Known rows, with every way that one mark hangs from another
{Y {J A} {K X}}: [-2.332 -1.882 -0.284  1.096  0.085 -1.847  3.947 -1.313  0.618  8.101
 -0.991  2.399  1.542  0.036 -2.161 -0.533  1.275 -1.500 -1.874  1.672
  3.968 -2.879 -2.318  0.119 -2.325]
{Z {K G X Y}}: [-4.311 -1.263  1.414 -0.588  0.358 -3.606 -1.223 -0.927  0.808  3.909
 -3.070  1.577  2.454  1.530 -0.373  2.248  1.577 -4.135  0.099  1.200
  4.552  0.198 -0.060 -1.092 -1.228]
{J X {Y K}}: [-1.157 -0.403 -0.203 -0.679 -0.408 -3.350  2.628  0.202 -0.525  4.083
 -2.324  0.782  1.100 -0.028 -1.703  1.895  0.006 -1.603 -3.551  2.187
  1.759 -3.214 -0.236  1.038 -0.642]
{G {J A C {K Y} X}}: [-4.367 -0.436  1.237  0.408  0.324 -2.200  3.362  0.662 -1.141  3.292
  1.187  0.170  0.951  1.009 -5.281  3.764 -0.626 -3.746 -1.226  1.545
 -0.683 -1.892 -0.237 -2.843  0.865]
{Z {J X} K}: [-2.170 -0.681  2.576 -0.728 -0.217 -1.542 -0.237  1.620  0.843  3.007
 -0.736  0.062  2.568  0.097 -0.777  3.125 -0.696 -3.543  1.013  2.780
  3.605 -3.356 -2.269 -3.428 -0.115]
{A {J C {K G} X Y}}: [-3.577  0.829 -2.019  0.388 -0.999 -3.121  1.276 -0.220  0.536  1.386
 -0.468  0.279  2.728  2.305 -2.566  0.960  0.563 -2.195 -2.601  1.398
  0.324 -2.281  0.188 -2.023 -0.555]
{C {J {K A} X}}: [-3.638  0.562  1.329 -0.190  1.099 -1.703  0.414  0.328  0.770  4.618
 -0.280  2.048  2.646  2.273 -3.842  2.739 -0.497 -1.505 -0.686  0.476
  2.205 -1.431 -0.384 -0.156 -1.180]
{J Y}: [-1.376 -0.326  0.814 -0.014 -0.575 -3.569  1.562  0.143 -0.833  2.098
 -1.903  0.440  1.697 -0.491 -2.045  1.102 -0.646 -0.658 -2.016  2.093
  2.185 -2.272 -0.529  0.249 -2.330]
{C {J A {K G X} Y}}: [-4.745  0.232  2.233  2.197  2.550 -2.766  0.645 -2.745  1.660  3.830
  0.259  2.129  3.551  2.288 -3.711  0.424  0.656 -1.696 -2.886  1.981
  2.627 -1.322 -1.321 -1.191 -1.712]
{X J}: [-0.579  0.323  0.596  0.685  1.038 -1.949  1.224 -0.232 -1.264  2.076
 -1.009  1.161  1.593  0.142 -2.067  1.707 -1.369 -0.111  0.814  0.710
  3.093 -1.951  0.031  0.750 -2.199]
{Z {J C} {K G X Y}}: [-4.355 -1.706  1.426 -0.411  0.640 -1.982 -0.827 -0.769  0.607  2.433
 -1.603  1.014  2.655  1.299 -1.161  2.029  0.217 -5.868  1.734  1.892
  4.189 -1.343 -0.744 -4.248 -1.151]
{J {A {K G}} C X Y}: [-4.860  0.031  1.355  1.459 -0.039 -2.904  1.257  0.211 -0.595  3.064
  0.340 -0.189  2.077  1.371 -1.913  1.838  1.557 -2.133 -4.789  2.817
 -1.577 -2.200 -0.150 -2.079 -1.493]
{Y {K A G {X {J C}}}}: [-3.524 -0.518 -1.651  0.203  1.679 -2.029  1.723 -1.455  1.235  4.480
 -2.513  2.573  1.474  2.356 -2.077  0.511  1.369 -2.183 -1.096 -0.116
  3.591  0.103  0.838  0.123 -2.514]
{G {J Y}}: [-0.997 -0.312  0.674  0.005 -0.773 -3.166  2.090  0.525 -0.540  1.991
 -1.605 -0.381  2.354  0.374 -4.105  0.749 -1.046 -1.195 -0.971  2.272
  2.246 -1.075 -0.709 -0.837 -1.341]
{Y {J {K G}}}: [-2.260  0.194 -1.330  1.852  0.096 -3.510  1.609 -0.078  0.318  5.031
  0.332  0.333  1.682  1.417 -1.397  0.914  0.390 -1.101 -0.188  1.456
  3.219 -0.685 -1.890  0.929 -2.117]
{Z {K A X Y}}: [-5.030 -0.870  2.819 -2.824  0.050 -2.652  0.106  0.237  0.879  4.088
 -3.915  2.931  1.978  0.983 -2.074  2.332  0.921 -3.668  0.257  0.893
  4.460 -0.596  0.166 -1.547 -1.514]
{G {J {A K} Y}}: [-3.067 -0.057  3.231  0.519 -0.561 -2.980  2.732  0.869  0.695  2.635
 -0.043  0.245  2.283  0.649 -4.411  0.426  0.786 -0.697 -2.258  3.879
  0.937 -1.702 -1.378 -2.020 -2.413]
{Z {K {A {J Y}} X}}: [-4.523 -0.175  1.936 -2.673 -1.006 -2.189  0.529  0.047  2.412  2.748
 -3.816  2.638  3.878  1.489 -2.412 -0.320  1.518 -2.139 -0.901  1.546
  4.391 -1.826 -0.584 -2.998 -1.896]
{J A C {K Y} X}: [-5.170 -0.563  1.326  0.449  0.709 -2.412  2.947  0.126 -1.472  3.759
  1.061  1.099  0.199  0.506 -3.267  4.265 -0.233 -3.679 -2.484  1.501
 -0.818 -3.277 -0.137 -1.914  0.264]
{C {J A X Y}}: [-2.422 -0.062  3.179  0.793  0.814 -1.857  0.850 -1.260 -0.754  3.491
 -0.481  1.274  2.976  1.174 -3.381  1.548 -1.463 -0.994 -2.637  1.665
  0.908 -3.415 -0.891 -0.847 -1.683]
{A J}: [-1.109 -0.202 -0.479 -0.641 -1.777 -2.388  0.593 -0.334  0.568  2.754
 -1.774  1.465  2.327  1.159 -1.826 -0.332  0.436 -0.485  0.018  1.108
  2.843 -2.374 -0.452 -1.012 -2.930]
{A {J C} {K Y}}: [-2.974 -0.784 -0.004 -1.535 -2.307 -2.270  1.180  0.463 -0.512  1.834
 -1.072  1.898  2.036  1.341 -2.647 -0.044  1.323 -1.650  0.492  1.964
  0.915 -2.417  0.666 -1.311 -3.765]
{Y J {K X}}: [-1.115 -1.653 -1.876  0.495 -0.319 -1.959  3.334 -0.876  0.053  7.555
 -1.733  2.127  1.860 -0.115 -1.879 -0.729  1.140 -1.692 -0.958  1.070
  4.762 -2.200 -1.669  1.257 -1.975]
{Y J {K G X}}: [-1.689 -1.285 -2.595  1.081  0.079 -2.799  1.980 -1.718  1.042  7.573
 -2.055  1.793  1.800  1.622 -0.798 -0.743  1.856 -2.075 -1.389  0.799
  5.014 -0.514 -1.365  1.482 -2.382]

Rows
[-5.320  0.278  0.321  2.330  1.052 -3.484  2.331 -0.225 -0.050  2.682
  0.966 -0.394  1.554  1.565 -2.514  3.085  0.449 -2.670 -4.839  2.321
 -1.118 -2.421 -0.611 -2.138  0.277] : {J A C {K G} X Y}
[-5.387 -0.585  1.804 -0.748  0.635 -2.116 -0.199 -0.023  2.095  1.942
 -2.309  0.699  3.701  1.750 -1.768  0.805  0.390 -4.534 -0.120  2.325
  3.965 -1.382 -1.239 -4.913 -1.552] : {Z {J C Y} {K A G X}}
[-2.860  0.602 -1.068  0.473 -0.697 -3.639  0.302 -0.533  2.333  2.754
 -0.564  1.497  2.358  2.728 -1.701  0.227  1.660 -0.826 -0.556  1.534
  2.929 -0.931 -0.772 -0.897 -2.409] : {A {J {K G}}}
[-4.340 -0.825  2.873  0.851  0.676 -2.219  0.520  0.294  0.880  1.526
  0.127 -0.726  2.873  1.324 -1.020  2.616 -0.658 -4.373 -1.401  3.832
  1.270 -3.697 -2.278 -5.216 -0.424] : {Z {J A C X Y} {K G}}
[-3.566 -1.915 -0.976  1.846  0.652 -2.478  2.480 -1.331  1.540  5.793
 -0.864  0.938  2.106  1.955 -3.261  0.129  2.523 -3.333 -2.083  1.700
  2.370 -0.058 -0.792 -1.946 -1.117] : {Y {K {G {J A C}} X}}
[-2.957 -1.238  1.867  1.531  1.804 -2.682  1.107 -2.967  1.543  4.840
 -1.453  2.402  3.126  2.152 -2.969 -0.344  0.839 -1.603 -2.913  2.231
  3.154 -1.954 -1.254 -0.278 -2.853] : {C {J A {Y {K G X}}}}
[-1.335  0.433  0.650 -0.356 -1.048 -2.660  1.755  0.732 -0.904  2.708
 -1.551 -0.573  2.378  0.611 -3.872  1.886 -1.103 -1.904 -1.972  1.423
  1.405 -1.292 -0.086 -1.099  0.247] : {G {J X Y}}
[-1.971  0.545 -0.626  0.768 -0.550 -3.299 -0.566 -0.021  0.387  4.092
 -1.374 -0.597  2.037  2.809 -1.995  2.049  0.302 -2.358 -1.218  0.612
  2.139  1.153  0.060 -1.035 -0.667] : {K {G {J X}}}
[-2.720 -1.134  1.339  1.250 -0.349 -2.408  3.506  0.315 -1.137  1.790
  0.201 -0.799  2.337  0.192 -4.954  0.728 -1.125 -1.800 -1.744  2.775
 -0.087 -2.205 -0.921 -3.030 -1.218] : {G {J A C Y}}
[-4.031  0.875  2.466  1.822  1.926 -3.104  0.650 -1.579  0.986  3.439
  0.629  0.957  2.759  2.713 -3.257  2.263 -0.457 -1.508 -3.206  2.144
  1.047 -1.953 -1.253 -0.802 -1.105] : {C {J A {K G} X Y}}
[-2.064  0.242 -0.751  0.856 -0.358 -2.213  2.562  0.898 -0.867  5.758
  0.384  0.484  1.688  0.408 -2.062  2.071 -0.439 -1.427 -0.999  0.963
  2.364 -2.272 -1.501  0.571 -0.129] : {Y {J K X}}
[-1.471 -0.958 -1.883  0.972 -1.206 -1.293  2.355  0.598 -2.859  5.073
 -0.110 -0.248  2.003  0.130 -2.118  1.340 -1.234 -2.084 -0.584  0.194
  1.014 -2.563 -0.748 -0.414 -0.694] : {Y {J C X}}
[-3.405  1.224  0.964 -4.057 -2.092 -2.650  0.369 -0.767  0.387  3.337
 -3.941  3.185  0.553  2.932 -1.958  1.965 -0.700 -1.726 -0.769 -0.476
  2.264 -1.595  1.214 -0.767 -3.299] : {K {A {J X}} Y}
[-3.246  0.592  0.720 -1.208 -1.753 -2.288  0.667 -0.471  1.553  2.881
 -2.083  2.332  3.689  0.816 -2.728 -1.938  2.735 -0.611 -2.273  2.140
  2.796 -2.133 -0.062 -1.457 -2.992] : {A {J Y} {K X}}
[-3.373 -0.134  0.176  2.448  0.565 -3.498  2.321 -0.555  1.055  5.428
  1.077  0.804  1.414  1.718 -1.662  1.104  0.588 -0.896 -1.386  2.018
  2.737 -1.493 -2.590 -0.438 -2.410] : {Y {J A {K G}}}
[-3.323  0.269  0.778  0.545  0.961 -1.928  1.136 -0.233  1.618  4.131
  0.203  1.341  2.157 -0.149 -2.648  1.334  0.396 -2.898  0.172  1.998
  4.451 -2.422 -1.907 -2.388 -0.706] : {Z {J {K X}}}
[-2.501  0.014  0.935 -0.545 -0.237 -3.424  2.400  0.759 -0.140  2.873
 -0.410  0.561  1.112  0.814 -4.393  2.675 -0.632 -2.467  0.901  1.846
  2.547 -0.464 -0.371 -0.502 -0.770] : {G {J {K Y}}}
[-4.214  0.455  2.638  0.711  1.786 -2.904 -0.096 -2.062  0.566  4.417
  0.466  2.073  1.618  3.227 -2.835  3.349 -0.325 -2.633 -1.509  0.954
  1.584 -1.448 -0.565 -0.462 -1.527] : {C {J A {K G Y} X}}
[-4.746  0.814  1.248  0.268  1.946 -2.878  0.016 -1.946  1.963  3.626
 -1.526  2.403  3.624  3.093 -3.891  0.386  0.450 -1.743 -1.804  0.723
  3.555  0.147 -0.341 -0.276 -2.214] : {C {J {K A G X} Y}}
[-3.812  1.332  0.796 -2.362 -0.708 -3.781 -0.401 -0.643  0.649  3.755
 -3.482  1.303  0.512  4.175 -2.371  3.158 -0.545 -3.193 -0.583 -0.746
  2.133  2.023  1.395 -0.583 -2.333] : {K A {G {J X}} Y}
[-3.514 -0.278 -0.524 -0.942 -1.920 -3.115 -0.241 -0.396  0.454  1.890
 -1.286  1.550  2.035  3.055 -1.662 -0.124  2.191 -1.989  0.097  1.512
  1.127 -0.680  0.895 -1.270 -4.438] : {A {J C} {K G Y}}
[-1.717 -0.495 -2.590 -0.513 -1.633 -2.932  1.885 -0.754  0.312  2.456
 -2.140  0.703  2.382  2.152 -1.743 -0.054  0.554 -2.099 -2.888  1.535
  0.871 -2.947  0.342 -1.146 -1.662] : {A {J C X {Y {K G}}}}
[-6.574  0.076 -0.861 -0.573  0.983 -3.202  0.868 -1.142  0.585  3.950
 -1.670  2.214  1.076  2.626 -2.871  2.492  1.478 -4.109 -1.318 -0.244
  2.124  0.950  1.098 -1.216 -1.602] : {J C {K A G X Y}}
[-3.828 -0.628 -1.150 -0.603  0.585 -3.497  0.780 -1.270  2.811  6.546
 -3.476  2.509  1.231  2.613 -1.227  0.573  2.702 -2.215 -2.130  0.598
  4.312  0.647  0.005  0.379 -2.812] : {Y {K A G X}}
[-4.615 -0.160 -0.970 -1.030 -1.499 -2.404 -0.553 -1.529  0.841  3.104
 -1.917  2.384  2.810  2.855 -1.999 -0.851  3.236 -2.906 -0.666  0.631
  2.046 -0.145  1.393 -1.970 -3.471] : {A {J C} {K G X Y}}
